Known rows, with every way that one mark hangs from another
A[U[L Z[R[J]]]]: [ 1.218 -2.704  1.031  1.145  2.054 -2.746  2.014 -5.096  1.153 -2.212
  0.702 -0.331  2.279 -0.879 -0.501 -3.196 -4.387  3.075 -0.360  0.754
  0.327  1.246 -4.049]
E[L[S]]: [-2.322 -0.102  0.756 -1.525 -1.463 -2.955 -1.459  1.006 -0.189  1.664
 -1.713  1.583  1.000 -1.253 -1.532  2.610  0.857  1.920 -3.115 -0.079
  2.527  2.025 -0.120]
R[J[E] L[S U]]: [-0.578  0.526 -0.539 -3.905  2.807  7.500 -2.901  6.861 -1.306 -2.834
  3.945  2.880 -0.398  2.896 -1.553  2.877 -3.587 -3.538 -1.205 -1.855
 -2.472 -3.115  1.169]
L[S U[A]]: [-4.560  1.936 -1.438  1.639  1.467 -0.596  1.555  2.902  0.665  2.389
 -4.494  2.579 -0.589  1.763  0.077  4.286  4.635 -3.128  1.224 -0.209
 -2.495 -2.572  1.761]
E[J L]: [ 2.250 -3.123  3.229 -1.959 -3.449 -2.109 -1.903 -1.658 -0.246 -0.313
 -2.773  0.039  1.849 -0.933 -2.227  1.506  1.664  1.795 -7.229  4.630
  2.616  0.534 -1.563]
Z[R[J[E]] U[A L[S]]]: [-1.975 -4.420  1.612  1.718  4.679  1.688  4.238  1.398  2.869  2.158
 -0.938 -1.631 -3.438  1.201 -1.558 -3.832  0.996 -1.374  0.887 -1.331
  1.905 -2.830  2.584]
L[R[J] S U[Z]]: [-2.463  5.411 -6.851 -2.500  0.282  1.896  0.609 -1.525  0.882  0.813
 -3.683  0.119  1.247  3.033  1.042  2.714  1.587 -0.860 -2.073 -2.713
 -2.656 -1.087 -0.691]
J[E U[L[S]]]: [-1.280 -1.094  3.520  0.008  0.060 -1.444 -0.897  2.056 -1.417 -1.141
  3.442  4.080 -0.597 -1.397  2.965  1.434  0.399 -1.306  0.601 -2.847
  2.953  1.190 -1.440]
J[E[L]]: [ 0.848 -1.360  3.950 -1.464 -2.790  0.727 -3.483  1.510 -1.856  0.097
  3.537  1.126 -0.975 -1.943 -2.179 -0.344  2.853  1.685 -3.098  1.002
  3.383  2.196 -0.163]
J[E U]: [-1.304  1.306  3.424 -0.088 -2.338 -1.129 -3.847  0.338 -2.870  0.464
  3.622  2.616 -0.414 -2.098 -0.590  0.627  2.154 -1.524  0.952  0.413
  0.700  1.622 -1.823]
U[A L Z[R]]: [ 3.180 -4.985  1.755  7.580  0.700 -3.044  5.733 -3.832  2.649 -0.306
 -3.082 -2.240  0.162 -2.409  1.753 -2.875  3.119  0.523  1.536  1.127
  0.959  2.040  1.553]
U[Z[R[L]]]: [ 1.736 -1.533 -0.105  3.271 -0.743 -1.071  1.635 -2.752  0.333 -2.405
 -0.348 -1.386  1.707 -1.582 -0.640 -1.556 -2.759 -0.817  1.290  2.317
 -1.426  1.707  0.898]
R[J[E]]: [ 1.027 -0.245  1.109 -3.123 -1.442  4.121 -3.070  1.092 -2.149  1.027
  3.112  0.090  0.267 -0.799 -3.239  1.428  0.885 -0.710 -1.349  1.910
  0.702  2.510 -1.025]
A[U[Z[R[J[E] L]]]]: [ 1.847  0.150  1.238 -1.925  0.366  1.404 -1.716 -1.480 -0.492 -3.691
  4.914 -0.939 -1.519 -0.194 -3.308 -3.663 -6.206  1.620  1.800  2.776
 -1.076 -1.702 -2.906]
R[J[U]]: [-1.457  0.931  0.188 -0.724 -0.039 -1.338 -3.876 -1.964 -1.940  2.266
  0.220  0.660  3.873 -1.635 -1.954  1.824 -0.965 -0.672 -0.817  0.080
 -1.748  3.656 -2.731]
J[E[L[R S U[A Z]]]]: [-0.079  2.852 -0.732 -0.854 -1.546  1.497 -0.688  2.374  1.284  0.326
  0.230 -0.087 -4.810  1.243  0.578 -0.493  6.318  1.416 -1.624 -1.933
  1.335 -3.251  1.823]
L[R[J[E]] S U[Z]]: [-1.337  5.673 -5.198 -4.293 -0.508  4.560 -0.190  0.703  0.620 -0.468
 -0.281  0.188 -1.947  2.756  0.918  1.837  2.776 -0.802 -1.589 -2.940
 -1.215 -2.634 -0.415]
A[U[L[R[J[E]] S] Z]]: [ 1.105  1.631 -1.211 -3.708  0.140  0.563  0.381 -2.153 -0.336 -2.526
  2.337  0.300 -0.820  1.427  2.004 -1.045 -3.608  3.438 -0.309 -1.520
  1.659 -0.735 -3.952]
E[J[U[A Z]] L[R S]]: [ 1.639  2.714 -0.345 -1.728 -3.577 -4.764 -0.683 -2.866  1.656  1.038
 -4.489 -2.140 -2.678 -0.223  1.230  0.171  3.793  2.912 -3.161  1.375
  1.541 -3.018 -1.067]
U[A]: [-0.417 -0.518  1.071  2.938 -1.721 -1.719  0.298 -0.574 -1.252  3.422
 -3.030 -0.478  1.342 -1.211 -0.823  1.739  4.007 -1.305  1.720  3.871
 -1.305  2.516  1.338]
J[E U[A L[R S]]]: [-0.995  0.536  0.718  0.313 -0.934 -0.619  0.151  2.000 -1.593  2.051
  2.176  1.105 -0.521  0.221  4.455 -0.258  2.952  0.417  2.367 -1.662
  2.362 -0.017  2.033]
A[U[Z[R[J]]]]: [-0.691  1.133 -0.408 -0.742  0.054 -2.967 -0.132 -5.256  0.462 -0.509
 -0.193 -1.002  0.462 -0.873 -3.241 -2.218 -3.228  2.565  1.024  2.969
 -1.039  0.391 -4.205]
U[L]: [ 0.771 -4.554  1.934  3.026 -0.255 -1.927  1.729 -1.552 -1.410 -0.130
 -1.131  2.178  5.311 -1.254  2.251  1.422 -0.362 -0.522 -2.099  0.042
  1.385  4.769 -0.393]

Rows
[-3.037 -1.858 -1.336  1.451  4.716  1.368  2.425  1.482  1.914  2.283
 -2.607 -2.481 -0.779  2.350 -3.684 -2.625 -3.769 -2.842  2.336  0.824
 -2.900 -3.324  3.375]	Z[R[J L[S]] U[A]]
[ 3.006 -1.606  1.503 -2.992 -0.216  6.470 -3.985  3.717 -2.724 -1.988
  5.514 -0.095  1.645  0.003 -2.449  0.796 -4.604 -1.738 -0.738  1.448
 -1.238  1.334  0.506]	R[J[E] L]
[-1.683  1.214 -0.536 -0.453  0.281 -3.130  1.208 -2.162  0.197 -3.038
  0.273  0.598 -0.177  0.120 -1.039 -1.403 -6.146  1.261  2.875  2.312
 -1.227 -1.843 -2.288]	A[U[Z[R[L[S]]]]]
[ 3.089 -0.319 -0.282  0.801  0.707  3.575  1.489  1.864  1.949 -1.160
  1.419 -3.563 -4.547 -0.455 -2.022 -1.854 -0.630 -0.890  3.960  1.885
 -0.838 -2.228  2.552]	U[A Z[R[J[E] L[S]]]]
[ 1.515  1.635  0.595  2.124 -1.031 -1.320  1.229 -0.463  0.354 -0.538
  1.279 -0.241 -3.771 -0.748  4.842 -1.096  3.642  0.229  3.070 -3.057
  1.725 -0.257  0.298]	J[E U[A L[R S] Z]]
[ 1.454 -0.623  0.310  5.147  2.030  1.209  0.300  1.140  0.401 -3.244
 -1.415  0.308  0.091  0.411  0.084  0.926  0.170 -4.112  1.379 -0.208
 -5.534 -1.322  1.340]	R[L[U[A Z]]]
[-0.127  0.037 -1.820 -3.085  1.176  3.467 -1.766  3.233 -1.556 -0.667
  0.673  0.701  3.362  0.996 -1.356  3.536 -6.485 -1.765 -0.106  0.417
 -2.119  1.262  0.417]	R[J L[S]]
[ 0.651 -0.222  5.081  1.283 -1.707 -2.154 -4.653  2.082 -1.355  2.035
  3.402  0.478 -3.143 -2.659 -1.739 -1.532  5.181  1.309  0.375  0.067
  1.785  0.348 -0.077]	J[E[L] U[A]]
[ 0.709  2.383 -0.973 -0.792  1.956 -0.006 -2.767  0.403 -0.375 -2.912
  1.016  0.315  0.640 -0.801 -0.531  2.282 -6.087 -2.159  1.328 -2.731
 -3.428  0.775 -2.360]	R[J[U[Z]] L[S]]
[-1.926 -0.721  0.036 -2.130  1.589  2.930 -0.352  3.937  1.766  2.825
  1.111 -0.301 -2.237  1.170 -3.706 -1.711  3.778  1.527 -1.308  0.485
  1.639 -3.551  3.310]	Z[R[J[E[L[S U[A]]]]]]
[ 1.158 -2.598 -0.964  3.253 -1.624 -1.056  3.005 -1.403 -1.384  3.400
 -2.412 -1.317  5.399  0.711  4.087 -0.592  2.508  1.367 -0.375  1.589
  0.551  3.628  3.397]	U[A L[R]]
[ 0.365 -2.999  0.060  3.621  0.580 -3.333  5.742 -3.104  2.809 -2.022
 -2.782  0.532  0.720 -1.549  2.660 -0.401 -0.194  0.060  0.227 -1.229
  2.641  1.703 -0.162]	U[L[S] Z[R]]
[-2.237  0.077 -0.957  1.737  2.337  1.770  0.563  5.066 -0.708 -0.707
 -1.846  2.497  1.169  2.466  0.561  3.421 -1.007 -4.201  1.497 -0.141
 -4.042 -2.854  3.252]	R[L[S U[A]]]
[-2.570  3.163 -3.056 -4.925 -1.681 -2.024 -3.770 -0.189 -1.118  4.048
 -0.176 -0.078  3.366  0.400 -0.533  0.696 -0.903  4.048 -3.848 -1.960
  1.433  2.127 -0.197]	E[L[R[J[U]] S]]
[ 3.439  1.140  0.885  0.479 -4.305 -4.446 -1.598 -4.679  0.748  0.855
 -3.646 -3.280 -0.570 -0.901  0.436 -1.618  4.273  3.402 -4.109  2.612
  0.917 -1.145 -1.288]	E[J[U[A Z]] L[R]]
[-1.203 -0.936 -1.170 -1.735  2.791  6.170  0.257  6.024  0.343  0.267
  2.671  0.015 -0.645  2.656 -2.354 -0.855 -1.221 -1.997  1.625  1.348
 -1.676 -4.818  4.833]	Z[R[J[E] L[S U[A]]]]
[ 1.882 -0.065 -2.530  3.638 -0.946 -1.857  5.059 -2.376  1.628  0.578
 -4.334 -2.006 -0.059  0.332  4.998  0.556  2.809  0.828  1.547 -1.243
  0.802  1.661  1.608]	U[A L[R S] Z]
[ 0.597  1.977  0.372  0.185 -1.597 -1.426  0.235 -1.316 -0.497 -1.961
  2.450  1.473 -1.657 -0.902  4.972 -0.640  1.005  0.498  0.642 -4.047
  2.499  0.935 -1.629]	J[E U[L[R S] Z]]
[-2.244  5.903 -5.206 -3.099 -1.834 -1.718 -1.337 -2.873 -0.716  2.186
 -1.892 -0.791  1.585  0.584  1.179  1.886 -0.604  0.866  0.231 -1.803
 -1.086  1.568 -1.896]	L[R[J[U[Z]]] S]
[-0.078 -0.912  2.096 -2.226  1.445  1.421 -2.464  1.931 -1.136 -0.392
  3.881  2.384  0.281 -0.880  0.800  1.322 -1.337 -0.580 -0.562 -3.130
  2.065  1.508 -2.017]	R[J[E U[L[S]]]]
[-0.605 -1.346 -0.226 -0.360  2.353 -3.035  2.786 -3.718  1.708 -2.154
 -0.455  0.445  0.524 -0.152 -0.012 -1.523 -4.874  2.869  0.653 -0.566
  1.072 -0.417 -3.775]	A[U[L[S] Z[R[J]]]]
[ 4.690 -1.669  0.689  2.286  0.212  3.795  0.739  0.345  1.205 -1.352
  2.208 -4.190 -2.937 -1.270 -2.594 -3.389  0.009 -0.746  3.201  2.974
 -1.488 -1.018  2.246]	U[A Z[R[J[E] L]]]
[-3.194 -1.462 -1.273  3.189  1.961 -2.375  4.755 -1.318  1.095  2.994
 -5.537 -0.578  0.667  2.234  2.838 -0.857  1.478 -1.419  0.096 -1.988
 -0.143 -0.092  1.950]	Z[U[A L[R S]]]
